What can hang from each mark:
z_169: z_290 z_369 z_505
z_680: z_261
z_261: z_680
z_21: z_2
z_290: z_169
z_2: z_11 z_180 z_261 z_505
z_369: z_11 z_169 z_590
z_505: z_11 z_369
z_11: z_505

Known rows, with every way that one mark hangs from another:
{z_369 z_590}: [-41 -23  13  32   5   2  -6 -25  -2  14  23 -15  -3   4 -36  -4   3  -5
 -10 -32  -7  11  -7  -2   4  16  -7   1   3  15  -5   3  14  -3  -8  -6
  11   9   8  43  16   9 -15  12  -2   1 -12   6  15 -28  18 -13 -11  -7
  -9 -10  -1]
{z_11 {z_505 {z_369 z_169}}}: [ 12  -7  -3   8   3  -8  10   9   6 -21 -13   8  -4 -25  26 -10 -19   7
   1   5  26   9  17   6 -10 -18  28  -9  15 -26  21   1  -3  -4  -3 -27
   8  -4  10  24  12  -2  14  10   5   9 -29   7 -15   4   4  11  16   6
  -6 -10   0]
{z_290 z_169}: [-15 -32 -55   7  -3 -25  13 -14 -22  31  11  -6  -5  12 -28  -3 -21 -23
 -21 -38   7  19   2   2 -12  15   2 -20 -22  -5  12  22  23  -3 -27 -18
  -6  23  -6  40  27 -10 -11   3  11  -2 -15  -6  24 -25  26  -4   5   4
   5 -17  -7]
{z_2 {z_261 z_680}}: [-22   6 -26  47   1  10   7 -17  -2 -27   5 -10 -20  34 -44  17   8 -22
   7 -24 -17 -16  -3  -1  27 -12  18   6  11 -10   3  24  29 -10 -19  19
  18  41  31   4  12 -38 -32  13 -15 -11 -38  17 -10 -20   5  -5   2  23
   2  20  19]
{z_369 z_11 {z_169 z_505} z_590}: [ 10  -5  22   2  -8 -13  -8 -11  22  -2  10 -12  19 -11  10  32  11  11
   7  17  -6  -6 -13  -9 -14  -5  10  25  -9  11  10  15  28  -9  13   0
   2 -11   3 -10  16   5  23 -10  17  12  23 -30  19 -23  19 -19  11 -12
  10  -6 -18]
{z_169 z_505}: [ -2 -13 -34  19 -21   3  14 -11  25   4 -15   9  32   7 -20   7 -18 -24
  10  -9  10 -14  12 -15   0  17  12 -18 -32 -26  17  -2   9   3 -26 -16
   5  23   7  49  37 -14  -5  -1  20  -8 -18  20   0  -1  18  11  -9  14
  -6   5   9]
{z_369 {z_169 z_290 z_505}}: [ 36   4 -11 -14  27 -10  39 -16  35  -8 -12  10  23  -8  21  -5   0  -3
  33   2   3 -19   9 -35 -23  -2   2 -16 -48 -18  29 -10  21 -19  -8 -15
  12 -14  -4  27  13 -16  12  14  32 -23   6 -14  -8 -22  -4   8  -9  11
  -9   4 -16]
{z_369 z_11 {z_169 z_290 z_505} z_590}: [ 30  -1  45 -19  26 -12   8  -8  23   4   3 -10   3 -18  33  15  25   8
  22  31 -11  -8 -15 -24 -31 -11 -13  21 -14  11  10  -6  21 -15  19  -3
  -5 -37  -4 -22   4  13  21  -2  25  -4  52 -36  10 -33  -1 -18   8  -9
   0   1 -33]
{z_505 z_11 {z_369 {z_169 z_290} z_590}}: [ -5   1  35 -45  24   1 -16  16  -9   5  36  -3 -31  -4  35   4   0  20
   0   0  -3  26   9   2   3  -7 -33  22  30  35  -2 -25  -1 -20  21  -4
  -3 -49 -15 -29 -27  17  38  17 -14   3  17 -39 -10 -13 -20 -27 -14 -28
  -5 -26 -18]
{z_11 {z_505 z_369}}: [ -4 -21  -5  24 -10  10   7  15   3  -7 -24   8  -4  -9   7 -15 -15  -9
  -1   1  29   7  22  12  -3  -1  12 -17  21 -36   5 -20 -19  11 -20 -27
  -3  16  19  32  21   4   2   3   2  12 -33  34 -18  12   6  19  11   8
 -14  -3  19]
{z_2 z_11 {z_261 z_680} {z_505 z_369}}: [ -4  30  -9  18 -30  19 -13  14 -38 -14 -20  15 -48  19 -24  27   6 -12
  12  -2 -14   0  -3  14  47 -49  19  11  42  -5 -31  13   0   2  30  44
  13  38   6 -46 -16 -45   8 -15 -54   0 -53  45 -30  37 -13 -11  14  22
  24  34  44]
{z_505 {z_369 z_169 z_590}}: [-32 -11  21  11   2   0 -10  -4  -3   2  30  -4 -21 -28   8   9  -7  16
  -6 -21 -13  22  -5   0   1 -13  -7   0  30  30 -12   5  13  -1   5   7
   8 -18  -8   7  12   2  23  19  -4   4 -19 -24  18 -12   6 -16   6 -17
  -6 -29  -1]
{z_505 {z_369 z_11 {z_169 z_290} z_590}}: [  7  -9  56 -25  39 -12   8  15 -15  17   9  -4 -37 -33  40  10  36  26
   5  14  -9  25  -8   3 -18 -27 -33  28  41  24 -13 -24   5  -4  15  11
 -11 -49 -11 -52 -11  19  35   5  -8  -2  31 -39   6 -23  -7 -20  25 -28
  -3 -21 -24]
{z_290 {z_169 {z_505 {z_369 z_590}}}}: [-20 -17  -7   4 -29  17 -19   3  -5  28  16 -12 -24   4  14  29 -32 -24
   8  -9 -12  13 -11  -4 -14  15 -12 -28  -6  28 -23   7  -2  20  -1   3
 -23   2 -21  16  53 -13  14   1  34  26   6 -17  33  11   7  -9  12  -3
 -25 -20  16]
{z_2 z_180 z_505}: [-12  -5 -34   0 -41 -18  29 -11 -30  15 -13  16  35  -6 -29 -23 -12  10
 -15 -32 -10 -22   4 -25  19   4  10  -3 -21 -17   5  32   1 -16 -21   1
  18  24  -6  29   3 -31 -29   0   2 -25 -45  33   3  -3   7   9 -24   7
  11  20  24]
{z_2 z_11 z_180 {z_505 z_369}}: [-10  11 -22 -17 -47   1   6   7 -53  34 -28  30   6 -11 -17  -9  -8  18
 -22 -19  -7   4   2   6  34 -18   5  14  17  -1 -25   9 -28   8  11  31
  10  16 -11 -24 -18 -37   3 -22 -38  -9 -45  45 -16  38   0   6  -3  -6
  31  17  38]
{z_11 {z_505 {z_369 {z_169 z_290} z_590}}}: [  4   6  60   0  43   4   9   4   6 -18   0 -13 -33 -23  52 -23   4  10
  18  16   5   7  -3  -5 -24 -16  -9  -4  20   0   1 -21  -9  -2  24 -14
   3 -39   6   8   0  11  12  27  15   6  13 -13 -11 -17 -17  -2   9  -2
 -35 -13 -13]
{z_680 z_261}: [ -4 -33 -20  18 -10   0  23 -15  -3  13   3   5   0  -7 -44 -10   2  -6
  14  -9  19  15   4 -28  24  16   4 -16  -3 -21   7   2  26  -1 -47   1
  13  25  12  57  23   0 -36  -1 -13 -18 -37  -7 -14 -23   9  30   1  10
  10 -18  11]
{z_505 z_11 z_369}: [-16 -20 -28 -18 -18   6 -21  27 -20  11  11  18  -8  13  -4  14 -17  -2
 -23 -14  20  29  34  20  25   5 -11  11  34   3   1 -20 -13   0 -23 -20
 -11   3  -5  -1  -6   8  28  -4 -25  11 -28   7 -15  17  -3  -1 -11 -17
  10 -15  15]
{z_169 z_290 {z_505 z_11}}: [ 29  -1 -21 -35   4   4   1   9  17   3 -11   8  25  28  12  -2  -7 -18
  12  15  18  -7  29 -19  -2  21 -10   3 -26 -20  24 -26  -4 -12  -8 -29
  -6  -5  -2  17  -4   4  10  -1  10 -11  19   4 -22  -1  -9  -3 -28   1
  -3  13  -6]
{z_290 {z_169 {z_369 z_11} z_505}}: [ 27  -4 -53 -10  -8 -19   5  -5   8  21 -12  -6  -3  -8  17  18 -16 -17
  -5   3   7   6  -3   7 -25   7   1 -20 -23 -18   0  -4  -2  10 -29 -14
 -31  13 -14   5  58  10   9  -8  30 -14  36 -20  31   6  12  -7  16   8
  -2 -25  -6]
{z_11 {z_505 {z_369 {z_169 z_290}}}}: [ 31   0  19  -8  40  -7  29  14   6 -15 -23   7 -18 -29  49 -25  -1   6
  21  18  24   5  18  -5 -26 -20   3 -12   7 -33  23 -25  -7  -3   2 -25
   1 -25   7   8  -3   0  13  20  13 -10  -9   3 -29 -10 -14  15  13  12
 -24  -8 -13]
{z_21 {z_2 z_11 z_180 {z_261 z_680}}}: [-30  27 -26  24   0  26   0 -23  -8 -23   7  -1  25  33 -68   7  24   8
 -20 -14 -34 -29 -28  18  37   3  19  16 -13  27 -11  63   4  11   4  68
  26  27  26 -54 -62 -49 -64 -19 -43  -4 -18  10 -17  12   5  28   2   9
  34  43  25]
{z_11 {z_505 {z_369 z_169 z_590}}}: [-15  -5  36  18   4   0 -12   0   6 -20  11 -11 -19 -25  27  -8 -15   7
   2   2   9  12  -7   7  -8 -10  14   0  24   1   2  -2  -3   0  17  -9
   6 -17  12  22  13   8  11  14  11  24 -10  -9   0  -4   1  -8  13  -1
 -21 -22  -4]
{z_21 {z_2 z_11}}: [-25 -14 -14  21  17   1   0  -8   6  10  -1  15  40  11 -64  -9  12  -1
 -25  -7  18   4  -3  20   5  19   7 -12 -25  11  -2  12   8  18  -8  11
  16   9   2  -1 -47  13 -21 -19 -37  -1 -17  14   1   6  28  29  -1  -3
  27  19 -14]
{z_21 {z_2 {z_505 z_369}}}: [-15  -9  -9   7 -19  -7  15  32 -18   0   1  33  27 -19 -21 -12 -14  -1
  -4   2  16 -12  16  -2   5   9  -7 -48  -6  10 -20  15   2  17 -16  -2
   1   5 -39  -6 -15  19  -8   1 -10  -8 -49  28  23  31  -2  26  -3  12
  -6  29  19]
{z_2 z_261 {z_505 {z_369 z_11 z_590}}}: [ -2 -10  30   9 -32  -6 -23  33 -38  -4   7   1 -54  -3   1  14  25   1
  11  14 -25   5   5   7   9 -35 -15  18  63  11 -34   6  13  -2  11  30
 -12  14 -12 -50  -7   2  20 -23 -21  25 -20  16  19  15 -17  -7  33  -3
  17  10  23]

Rows:
[-15 -17  36  -5   0 -11 -12   9 -15  12  21  -6 -22 -30  22  24  15  25
 -13   5  -9  24  -6  16  -4 -23 -15  32  43  30 -16   1  18  -3   8  10
 -11 -27  -6 -39  -1  16  37  -6 -16  14   4 -32  17 -14  12 -21  24 -30
  12 -30 -13] | {z_505 {z_369 z_11 z_169 z_590}}
[ -8  36  -8  29   0  29  -2 -19   0 -45 -13 -11  26  34 -54  -8  18   3
 -16  10 -17 -39 -25  20  26   0  42  14 -19  -1   0  62 -11  13  15  49
  27  30  41 -42 -59 -41 -72 -21 -31  13 -11  23 -33  17  -2  43   6  20
  19  51  22] | {z_21 {z_2 {z_11 z_505} z_180 {z_261 z_680}}}
[ 26  -9 -30   3   9 -33  11   1 -13   8 -23 -20 -21  -6  23 -12  -9 -11
 -22  10  28  15  -2  27 -29  -4  12 -11  -3 -37  11  -5  -8   6 -24 -34
 -28  15   6  11  40  25 -11   0  18  -2  29  -7  15  -3  10   1  21   6
  -6 -27 -16] | {z_290 {z_169 {z_369 {z_11 z_505}}}}
[ -3   5  15  17  -6  11  -9 -14  28  11  -4 -12   0 -15   9  14   6  -3
   9   4  -7  -3 -13   1  -9   9  -9   3   2  -3 -17 -23 -11  13  -3  -1
 -15   0   1  10  47  27  15   3  18 -10  38 -11  29   0   2 -22   2  -3
  -9 -22   3] | {z_169 {z_369 z_11 z_590} z_505}
[ 16  11  62   9  54  -5  13 -11  11  -4 -21 -27 -29 -24  36 -32  27   8
  10  26  18   6  -9   9 -28  -5 -14   7  24 -23  -3 -47 -25   5  11 -21
 -20 -20  16   2  15  44 -12  16  17 -16  56   1   1 -25 -17 -13   7  -6
 -27 -21 -27] | {z_169 z_290 {z_369 {z_11 z_505} z_590}}
[-12  33  -4  17 -15  22 -12  25 -28 -30  -8  24 -16  15 -44  21  11  -7
   8  12 -12 -15 -10  18  39 -28  17 -15  18  22 -34  31   3  18  25  53
  16  30 -13 -66 -46 -19 -13 -18 -50   5 -44  33 -11  46 -10  17  12  23
  18  53  36] | {z_21 {z_2 z_11 {z_261 z_680} {z_505 z_369}}}
[ -2 -22   3 -11 -30   6 -23  19 -16  29   7 -14 -28  -4  28  40  -8 -15
  -2  18 -11  16  -9  12 -17   6 -19   0  13  30 -29   6   4  22  -2   4
 -38 -11 -19 -26  45   5  20 -23  21  31  30 -27  33  12  15 -15  34 -15
  -5 -23   3] | {z_290 {z_169 {z_505 {z_369 z_11 z_590}}}}
[  7  15 -48 -12 -19  10 -17  -4  29  -9  -2   8  24  18   2   7 -32 -10
  -1  -9  15  -3  18  -1  14  21   9 -11 -18 -20  15 -27 -23  -2 -21 -27
  -7  11  -2  34  30  10  17  14  11 -16   7   4  -2  25  -5 -13 -32  10
  -3 -17   9] | {z_169 z_369 {z_505 z_11}}
[-23  10   0  33   0  28  -7 -29  38   1   5  -8   5  -8  -1   0 -20 -11
  16 -20 -12  -8 -10 -16  -3  18  -3 -24 -14   5  -9 -18 -13  11  -4  -2
   1   9  -1  55  55  10   0  28  31 -18  14  -1  24   4   1 -20 -17  10
 -31 -24  12] | {z_169 {z_369 z_590} z_505}
[  1  11 -47 -23 -41 -13  -9  22 -28 -26  21  19  43  43 -41 -21  -2  16
 -19  -6 -25 -36  13  -6  19  19  11  -7 -22  15  11  65  13 -15 -16  25
  19  21 -15 -32 -74 -19 -41 -19 -16  11 -37  16   5  28 -24  36 -24   6
  32  46  20] | {z_21 {z_2 z_180 z_261 {z_505 z_11}}}
[ 30  23 -26 -31  17  11   6   2  31   0  -9  11  11  13  26  -8 -15  -9
  14   4  18  -3  21 -15  -3  15 -13 -12 -18 -24  17 -53 -25  -2 -11 -26
 -11 -11  -5  18  16  18  16  22  20 -32  25  -1 -15  13 -25 -12 -35   8
 -15 -14  -6] | {z_169 z_290 z_369 {z_505 z_11}}
[-22   8 -37  18  -2  12  -2 -16  -9  -6   6  13  29  28 -60 -21  25  19
 -26 -23 -30 -14  -5  13  11   9   6  -1 -17  15   2  51   1  19 -13  57
  24  28  22 -34 -74 -33 -51 -26 -37   6 -24  10 -10  18   2  59  12  -1
  44  29  13] | {z_21 {z_2 z_11 z_180 z_261}}
[-11   9 -34 -20 -20   7 -43 -12   7   8  35 -26  -8  22  12  13 -45 -13
 -10 -14  -6  10 -13   6  -1  29  -9 -17 -20  23  -6  -4 -12  -4   7 -20
 -25   6 -19  26  43  13  13  14  30  11  42 -33  30  12  -3 -37 -24  -1
 -17 -38  -3] | {z_290 {z_169 {z_369 z_590} {z_505 z_11}}}
[ -6 -15  35   6 -28  21 -19  21   6  20  -5   2  -9 -13  17  38  10  -7
   8  24  -4   7   4   3  -3   3 -16  16  29  15 -26 -17  -7  18   0   6
 -21 -11  -5 -23  31  11  28 -16   9  22  14  -2  16  13  12  -5  22 -17
  -4  -9  12] | {z_169 {z_505 {z_369 z_11 z_590}}}
[-12   9 -22  -9 -29 -13  15  -6 -34  12 -13  27  64  -3 -57 -26   5  18
 -32 -10  -5 -24 -14   1  23  14  12  -9 -39  12 -10  47  -6   4   7  30
  23  12 -16 -19 -58 -14 -39 -28 -31 -11 -27  33   0  24  16  30 -17  -2
  34  43  12] | {z_21 {z_2 z_11 z_180 z_505}}
[ -3  -6  -2  25  18   1   0  -4  14 -15 -25   8  44   5 -42 -25   5  -5
 -18  12  36  -8  -2  25  -4  18  22 -15 -24 -11  11   9  -7  20   4  -9
  12  20  19  12 -47  19 -32 -23 -24  13 -11  30 -19  10  24  36   0  12
  11  26 -16] | {z_21 {z_2 {z_11 z_505}}}
[ 19  12  20 -42  13   1 -16  -5  25  -9  26  -9  12  16  28   6  -5   7
  18  15  -5  -5  -3 -21  -6   8  -9  16 -30  22  21 -14  12 -27  28 -12
   5 -31  -9   3 -17   8  26   9  22   4  40 -35  -5 -20 -11 -28 -28 -12
  -9  -1 -26] | {z_369 {z_169 z_290 {z_505 z_11}} z_590}
[-25   8  40  37  10  35 -42  15   5 -31   4  -7 -24  17 -18 -16  19   1
   2  20  -6   3  -9  33   2  -4   8 -11  28  22 -23  12 -17  36  28  41
   3   8  19 -35 -60   7 -19 -21 -30  51  -9  15 -11  41  -9  39  36   1
   2  19  11] | {z_21 {z_2 {z_11 {z_505 {z_369 z_590}}} z_261}}
[ 17   1  -8 -56  24 -13   3  20 -16   2  12  19 -17  -2  37   1  -2  18
  -4   1  17  26  30   0   0 -12 -24  16  18   7  16 -29  -1 -21  -3 -16
  -6 -37 -15 -28 -26   6  42  13 -15  -6  -5 -23 -24  -6 -18 -10 -12 -18
   4 -18 -18] | {z_505 z_11 {z_369 {z_169 z_290}}}
[-40  -6 -22  18  15  -8  -8 -28  -9  22  36 -26 -31  -5  -6 -10 -24 -11
 -18 -48 -16  25 -25  10  -9  15 -17 -31  -6  21 -15   4   5   4 -10  -4
 -13  10 -16  41  47  11 -13  32  19 -11  21 -27  43 -18   6 -24  -4   0
 -22 -45  -9] | {z_290 {z_169 {z_369 z_590}}}
[  7  25  14 -24  20  26 -15  -8  33  -4  14 -12  -1  10  29  -8  -9  -3
  18   3  -1   0   1 -11  -5  18 -26  -4 -10   7  -3 -48 -27  -1  14 -13
 -12 -25 -11  18  13  23  16  24  24 -18  48 -15  -4   2 -26 -28 -34  -3
 -29 -19  -8] | {z_169 z_290 {z_369 z_590} {z_505 z_11}}
[ -7  25 -34  19 -41  -1  16 -12 -32 -21  -4  -2   2  22 -42   0  -4  -3
   2 -27 -44 -41 -14 -18  36 -19  27  11  -1 -10  -1  63  11 -23  -4  39
  25  45  15  -5   0 -66 -48   2  -7 -20 -49  33 -10  -4 -11   0 -12  25
   8  43  46] | {z_2 z_180 {z_261 z_680} z_505}
[ 43   8 -20 -49  15 -11   6  -1  26 -12   3   9  23  16  27   5  -8   1
  18  17  16  -6  21 -22  -9   4   3   6 -39 -10  37 -17  14 -25   4 -24
   7 -22  -7   6 -15  -3  25   4  18  -9  17 -26 -20  -7 -10 -11 -25   2
   3   5 -22] | {z_369 {z_169 z_290 {z_505 z_11}}}
[ 50   0   6 -28  24 -28  35   3  22   3 -24   8  19 -17  30  13  22   5
  20  31  10 -14   8 -21 -32 -14   0  11 -29 -22  27 -13  21 -13  -4 -13
  -1 -23  -3 -20   2   1  22 -11  23 -19  32 -20  -6 -25   4   0   8  -3
  10   4 -29] | {z_369 z_11 {z_169 z_290 z_505}}
[ 19  -4  -5  19  12 -18  12   1   9  -6 -32  -4   2 -20  14 -18   4   2
  -9  11  37   1   9  19 -15  -6  17   0  18 -54  12 -24 -19   4 -22 -32
 -13  14  20  17  27  35  -6   1   4 -12  11  19  -5  -4   7   3  14   4
   0 -16  -9] | {z_169 {z_369 {z_11 z_505}}}
[ 11   6  27  -6  29   0  16 -23  37  -6  11  -6   7 -10  19  -1   3   1
  38   4 -14 -14 -11 -35 -22   2  -7 -11 -37  12  12  -5  19 -12  19   0
  10 -24  -7  24  11  -6  12  22  34 -14  26 -25   9 -32  -4 -12 -10   3
 -20  -3 -23] | {z_369 {z_169 z_290 z_505} z_590}
[ -3   6 -28  -7 -36 -15  15 -16 -46  25 -23  24  29   2 -38 -16  -1  10
 -30 -30 -10 -10  -5  -7  26  -5  13  17 -16 -12  -4  22  -9 -10  14  18
  25  31  -1   6 -27 -39 -16 -22 -32 -16 -36  42 -17  10  12   5 -15  -1
  36  29  20] | {z_2 z_11 z_180 z_505}
[  1   4  29 -37  -2  39 -26  24   7  11  12   1 -16  14  31  13  -3 -10
  17  19   0  13  18  -9   3  20 -34  11  19  21 -14 -41 -25  10  16  -9
 -18 -34 -15 -10  -2  12  31   4  10  15  26  -6 -10  16 -20 -20 -16 -16
 -24  -4   8] | {z_169 z_290 {z_505 z_11 {z_369 z_590}}}
[ 26  -1  65  -7  49 -27  15  -4   8 -11  -5 -22 -14 -20  36 -16  35  15
   7  36  15  -3 -10  -3 -31 -19  -3  30   9  -7  19 -13  16 -16  27 -21
  -3 -37  16 -13 -18  26   1   2  12   5  46 -21  -7 -44   2 -10  14 -14
  -7  -5 -46] | {z_369 {z_11 z_505} {z_169 z_290} z_590}
[ -5 -24  44  22   2 -11  -8  -1  -2   1 -15 -25  -1  -4  -2  -7  18  -5
 -11  19  18   6  -4  11 -13   2   8  27  23 -11   4  -4   4  -1  10 -22
  -8   6  28  11   8  28 -14 -12  -2  29  20  11   4 -26  22  -5  15  -8
   1  -1 -17] | {z_369 {z_11 z_505} z_590}
